Each row was made from one small tree. The marks that hang from a mark follow it in brackets, in alphabetical order. Every link used is in the known rows. Write each row's tree.
(in the rows, 128 means zero)
Known rows:
pidedap[zegomif]: [119 163  97 127 139 160 140 181 145 114 154 180 157 103 111 139  95  85
 179 123 129 105 131 157]
ferif[pidedap[rebidum] rubi]: [112 192 119 103 110  80 101  88 110 119  95 192 165  73  83 148 119  81
  62 120 121 114 121  88]
dilis[guneve]: [134 127 132 175 125 153 138 139  92 119 100 165 166 118 155  96 156 103
 144 116 128  93 145 132]
rebidum[pidedap]: [ 77 137 128 136 100 148 156 110  92 113 139 144 142  72  91 120 125  95
 124 121 160 114 134 117]
guneve[mozumu]: [105 133 138 163 148 158 127  99 124 153 108 148 124 124 124 114 113 150
 159 128 118 106 153 113]
dilis[ferif[pidedap[rebidum]]]: [130 201 139 130  83  64  91  90  88 114 113 166 139 112 147 129 125  74
 111 104  95 122 160  75]
guneve[bedare dilis[ferif[pidedap]] mozumu]: [150 151 157 120 118  96 117  83 142 137 119  76  96 153 147  98 138 156
 121 139 102 179 129  98]
kimopep[mozumu]: [ 75 102  52 173 114 130 108 150 137 127 135 169 145  74 120 126 155  85
 160 142 136  89 154 157]
mozumu[guneve[bedare] kimopep]: [ 90 108  89 148 107 131 160 178 179 145 138 144 100 126  88 150 132 155
 147 113 168 123 109 156]
ferif[rubi]: [120 137 107 111 148 141 144 101 129 132 110 189 156  93 100 137 124 113
  94 142 137 102 141 145]
kimopep[mozumu[guneve[dilis]]]: [ 85  40  68 174 114 131 129 172 160 151 181 107 158  91 124 135 141 133
 104 146 179  73 158 158]
ferif[pidedap[rebidum zegomif]]: [108 219 108 113 100  98  97 164 126 104 141 186 164  86  98 149  90  52
 143  99 117 113 113 102]
zegomif[pidedap]: [ 80 158  97 130 132 146 201 112 119 160 137 162 137  93 131 148 140  94
 129 159 153 100 150 145]
guneve[bedare dilis mozumu]: [104 105 121 134 159 132 130 108 188 161 113  92 113 127 122 115 125 180
 141 145 126 137 119 126]
dilis[guneve[bedare mozumu[kimopep]]]: [132 133 149 160 135 138 116 139 134 125  58 131  93 173 140 108 158 156
 174 105 113 141  78 137]
rebidum[pidedap[zegomif]]: [ 98 172 123 106 107 162 152 161 108 103 165 152 155  84  86 137  93  76
 152 117 158 115 108 139]
kimopep[mozumu[guneve[bedare dilis]]]: [ 79  52  39 172 106 114 128 178 208 155 166  94 138  92 106 135 147 158
 107 156 177  99 137 164]
bedare[guneve]: [110 110 111 145 129 179 153 139 108 131 144 154 144  76  97 141 118 151
 132 155 131 121 169  99]
mozumu[guneve[bedare dilis[ferif]] kimopep]: [142  87 119 114 119 106 150 159 175 140 157  85  97 165 146 143 132 161
 115 116 154 143 118 159]
mozumu[guneve[dilis[ferif]] kimopep]: [148  78 149 120 128 122 149 147 122 131 169  94 116 159 158 144 124 137
 112 109 155 122 142 152]
ferif[pidedap]: [102 162 121 149 101 132 145 128 105 116 136 172 144  80 103 110 142  79
 137 124 135 139 144 107]
mozumu[guneve kimopep]: [ 99  99 118 150 116 151 158 172 130 136 150 152 117 122 102 150 122 129
 145 103 169 102 130 151]
pidedap[rebidum zegomif]: [108 185  94 114 130 111  94 169 148 123 135 186 167  96 113 163  80  81
 158 104 115  82 122 129]

Which tree is each row?
[168 147 123 165 110 120 124 120 123 119  86 143 132 161 184  92 161 128
 145 124 103 127 146 134] => dilis[ferif guneve[bedare]]
[121  65  56 165  99  97 117 156 186 152 165  81 125 132 153 129 147 158
 104 156 152 106 158 161] => kimopep[mozumu[guneve[bedare dilis[ferif]]]]
[152 102 178 104 161 120 110  97 110 130 121  84  92 181 168 128 129 141
 146 108 104 143 122 136] => guneve[dilis[ferif] mozumu[kimopep]]
[121  69 164 108 171 172 129 129 113 135 136  83 107 129 103 147 116 181
 131 141 126 151 110 105] => bedare[guneve[dilis mozumu[kimopep]]]
[106  96 131 106 163 125 121 130 185 143 109  88  84 144 112 132 138 161
 155 120 127 160  76 147] => guneve[bedare dilis mozumu[kimopep]]
[165 123 188 120 130 146 123  82  73 126 148  68 119 142 137 113 116 175
  92 161 102 172 162  54] => bedare[guneve[dilis[ferif[pidedap]] mozumu]]
[166  84 184  96 160 148 117 105  92 128 137  68  92 169 147 143 114 181
 124 141 103 159 133 100] => bedare[guneve[dilis[ferif] mozumu[kimopep]]]
[176 172 168 168  84 120 127 108  50  93 104 149 151 147 181  78 164  79
 122 113 106 136 152 103] => dilis[ferif[pidedap] guneve]
[165 122 114  73 150  95 134  85 169 130 113 120 136 132 140 134 133 143
  70 155 119 145 129 155] => guneve[bedare dilis[ferif[rubi]]]
[133 229 114  75 117  91  98 142 123 104 122 201 182  87  73 163  85  62
  88 116 118 115  98 110] => ferif[pidedap[rebidum zegomif] rubi]
[185 169 208 150 106 123 103 106  39  97  81 125 100 201 177  87 162 108
 149  93  93 155 107  99] => dilis[ferif[pidedap] guneve[mozumu[kimopep]]]
[100  71 101 123 128 124 160 179 197 147 156 100 109 126 101 152 135 160
 123 118 178 138  94 163] => mozumu[guneve[bedare dilis] kimopep]
[123  76 155 131 167 178 137 108 120 153 143  80 136 113 112 129 104 197
 114 164 124 129 154  85] => bedare[guneve[dilis mozumu]]
[181 150 186  88 146 110 115  48  92 130 113 102 134 156 139 108 122 137
  59 144 107 156 136 100] => guneve[dilis[ferif[pidedap rubi]] mozumu]
[125  56  87 169 107 113 118 148 137 143 179  91 144 129 168 127 139 134
  98 147 154  82 182 152] => kimopep[mozumu[guneve[dilis[ferif]]]]
[146 113 151 101 154 104 111 103 161 140 105  77  71 183 158 129 134 165
 153 120 103 168  97 143] => guneve[bedare dilis[ferif] mozumu[kimopep]]
[173 146 167 150 126 121 103 112 110 120  61 115  82 211 179 101 157 158
 166 104  90 145  98 132] => dilis[ferif guneve[bedare mozumu[kimopep]]]
[178 135 192 155 137 136 101 108  58 113  74 125 103 210 194  99 149 132
 164  94  90 119 120 127] => dilis[ferif guneve[mozumu[kimopep]]]
[146 201 116  83 127 141 138 155 118  95 144 195 173  95  73 140 104  68
 106 133 136 139 100 141] => ferif[pidedap[zegomif] rubi]
[ 95 134 118 132 145 130 120 128 169 140  90 135  75 146 104 135 134 157
 181 116 115 151  89 140] => guneve[bedare mozumu[kimopep]]
[166 182 116  80 111 100 132 163 164 102 165 111 131 134 135 119 116  90
 138 133 116 183 104 139] => guneve[bedare dilis[ferif[pidedap[zegomif]]]]
[110  87 160 110 168 141 120 123 135 138 123  99 106 144 127 131 129 139
 154 110 128 135  97 142] => guneve[dilis mozumu[kimopep]]
[182  98 148  72 159 141 143  88 100 125 145 110 158 120 131 151 112 164
  45 176 121 134 163 112] => bedare[guneve[dilis[ferif[rubi]]]]
